In the rows, zero is written as 128.
Known rows, with every step that occurs:
zefov-zevara-pesak-fakid-suted-refis: [130 150 105 101 185  99 133 110 148 128 120  67 155  95 102 195 159  95
 119 128 147 177 111]
refis-suted-fakid-pesak-pokef-tafe: [113 170 108 183 180 180 135 161 234 133  98 247 154 176 114 201 185 173
 129 172 118 136 139]
zefov-zevara-pesak: [127 126 121 116 154 127 134 125 109 124 147  94 131 119 110 157 118 104
 115 112 147 134 117]
vanog-pokef: [144 134 132 117 115 133 143 163 140 117 148  86 136 153 126 141 117  98
 103 138 119 113 129]
fakid-suted-zevara-pesak-refis: [117 134 107  94 190 121 110 146 100 126 114 140 136 124  93 163 103  95
  95 157 116 148 129]
refis-suted: [126 146 125 155 149 147 140 149 150 133 130 193 155 118 132 165 131  88
 126 146 107 117 140]
fakid-pesak-refis-suted-zevara: [108 158  85 139 186 140 114 134 151 140 110 233 152 132  95 175 128  92
 140 172 134 136 157]
fakid-pesak-refis-suted: [116 156  91 155 169 150 117 151 162 140 130 195 148  96  98 188 138 107
 139 163 159 144 137]
pesak-pokef-suted-zevara: [122 164 132 103 153 113 112 142 165 128  90 160 136 172 112 134 142 127
 145 140  98 114 156]
pesak-fakid-suted-refis: [128 166 117 117 170 103 134 127 181 121 104 100 162 100 105 183 167  93
 136 146 128 160 125]
pesak-fakid: [143 155 119 121 140 122 117 133 137 128 128 124 146 111 102 162 133 122
 132 137 140 140 112]
pokef-pesak-refis-suted-fakid: [145 125  99 145 163 150 140 192 170 134 126 154 130  85 133 196 133 121
 112 187 145 159  92]
zefov-zevara-pesak-pokef-vanog: [109 144 131 135 151 133  99 113 143 142 139 131 132 189 101 160 128 140
 118 128 137 122 131]
zefov-zevara: [111 145 117 124 144 154 135 112 159 121 144 120 137 129 111 157 122  87
 140 128 132 118 135]
zefov-zevara-pesak-refis-suted-fakid: [129 108  99 124 176 134 137 155 128 134 149 164 133  71 124 205 117  97
 112 162 148 162  94]
vanog-pokef-suted-fakid: [159 129 134  89 123 105 152 196 158 109 130  76 126 144 149 142 137  90
 121 154 113 138 108]
suted-refis: [118 143 139 124 141  89 152 140 163 110 122 104 142 113 112 153 149  94
 140 134 135 126 136]
zevara-pesak-refis-suted-fakid: [139 108 113 133 167 115 135 185 115 129 134 180 134  69 125 195 119 109
 101 171 139 158  93]
suted-fakid: [119 133 131 131 143 119 154 160 166 108 119 157 136 111 123 161 140 106
 134 154 125 127 129]
suted-zevara: [114 146 127 116 154 119 130 129 130 118 112 179 142 160 107 132 116  90
 130 144  99 106 152]
pokef-pesak-refis-suted-zevara: [139 139  92 131 177 152 117 158 138 148 119 173 136 132 120 169 114 110
 112 179 123 137 117]
pesak-refis: [127 135 118 117 138 134 118 147 133 120 144 124 128  98  96 163 108 110
 128 149 154 134 110]
suted-fakid-pesak: [108 157 112 142 159 119 151 155 183 108 100 172 142 123 103 168 162 113
 149 152 155 138 149]
zevara-pesak: [136 128 135 122 148 105 132 156  97 123 133 103 134 119 112 150 118 120
 104 118 144 130 113]
suted-zevara-pesak: [126 129 130 107 166  96 129 141  86 124 111 157 136 156 108 133 112 108
 107 131 116 120 137]
tafe-pokef-pesak-fakid-suted-zevara: [168 180  98 114 220 168  99 131 152 143  83  99 146 181 121 158 143 169
 111 164  85 156 111]

Rows:
[128 125 110 141 158 137 139 175 165 125 131 203 142  75 125 193 127  94
 127 184 127 145 111]
pesak-refis-suted-fakid
[131 167 111 124 162 146 117 131 162 126 112 131 157 109 103 175 140 102
 124 148 115 150 127]
pesak-fakid-suted
[180 149 106 113 122 141 127 172 136 141 139  28 137 144 124 161 134 148
  96 148 151 153  83]
vanog-pokef-pesak-fakid
[131 121 115  93 169  99 112 147  76 125 129 141 125 128  93 148  94 115
 104 149 144 138 111]
suted-zevara-pesak-refis
[163 139 136  91 118 117 132 175 137 119 143  53 129 153 139 128 122  89
 118 135 115 126 112]
vanog-pokef-suted
[149 142 115  97 169  91 112 129  80 134 110 140 144 140  99 147 119 127
 110 135 132 144 114]
suted-zevara-pesak-fakid
[117 147 120 142 169 135 134 136 139 134 109 232 157 150 127 150 122  73
 127 158  78 106 162]
refis-suted-zevara
[153 126 119  65 170  78 104 158  72 127 122 100 118 127 105 137  99 106
 113 141 136 149  95]
pokef-suted-zevara-pesak-refis
[176 135 126  68 205  99  85 154  70 129 117  77 112 159 117 130 102 156
 114 146 112 154  79]
tafe-pokef-suted-zevara-pesak-refis
[124 138 136 135 145 116 122 154 135 129 122 128 135 124 101 160 139 168
 111 119 146 124 132]
zevara-pesak-pokef
[105 153 122 121 184 129 117 141 150 131  88 177 149 161 101 161 138 134
 101 140  96 124 169]
fakid-suted-zevara-pesak-pokef
[156 137 133 120 129 168 132 161 144 119 157  85 133 206 127 143 117 127
  82 143 106 118  92]
vanog-pokef-tafe
[113 155  98 129 152 131 114 139 156 121 128 140 135 108  78 172 130 119
 144 147 181 147 130]
fakid-pesak-refis
[141 150 119 107 180  79 132 141 137 124 108  79 156  92 103 185 160 110
 113 132 139 174 109]
zevara-pesak-fakid-suted-refis
[157 160 108 101 193 120 106 166 168 115 106 102 118 127 114 166 151 163
 161 168 149 174  94]
tafe-pokef-suted-fakid-pesak-refis
[162 116  98 132 139 155 146 212 165 138 143 108 129 107 147 193 127 114
  88 193 140 156  85]
vanog-pokef-pesak-refis-suted-fakid
[116 142 130 122 160 108 117 143 120 132 103 169 140 159  98 146 134 153
 107 131 122 115 154]
suted-zevara-pesak-pokef
[157 139 122 112 151  98 116 144  89 131 131  97 140 102 101 163 127 143
 110 124 156 154  91]
zevara-pesak-fakid
[ 96 167 107 181 164 147 142 163 227 133  93 252 160 119 114 200 185 141
 147 167 134 134 173]
refis-suted-fakid-pesak-pokef
[107 159 142 147 135 138 100 135 176 131 123 167 139 187 100 149 133 137
 131 150 116 105 146]
pesak-pokef-vanog
[106 153 130 126 164 110 150 139 190 109 105 109 153 115 114 167 156  75
 131 142 111 137 149]
fakid-suted-refis
[162 148 144 103 179 121 129 166 157 110 106 105 123 146 147 143 146 145
 144 153  97 142  97]
tafe-pokef-suted-fakid
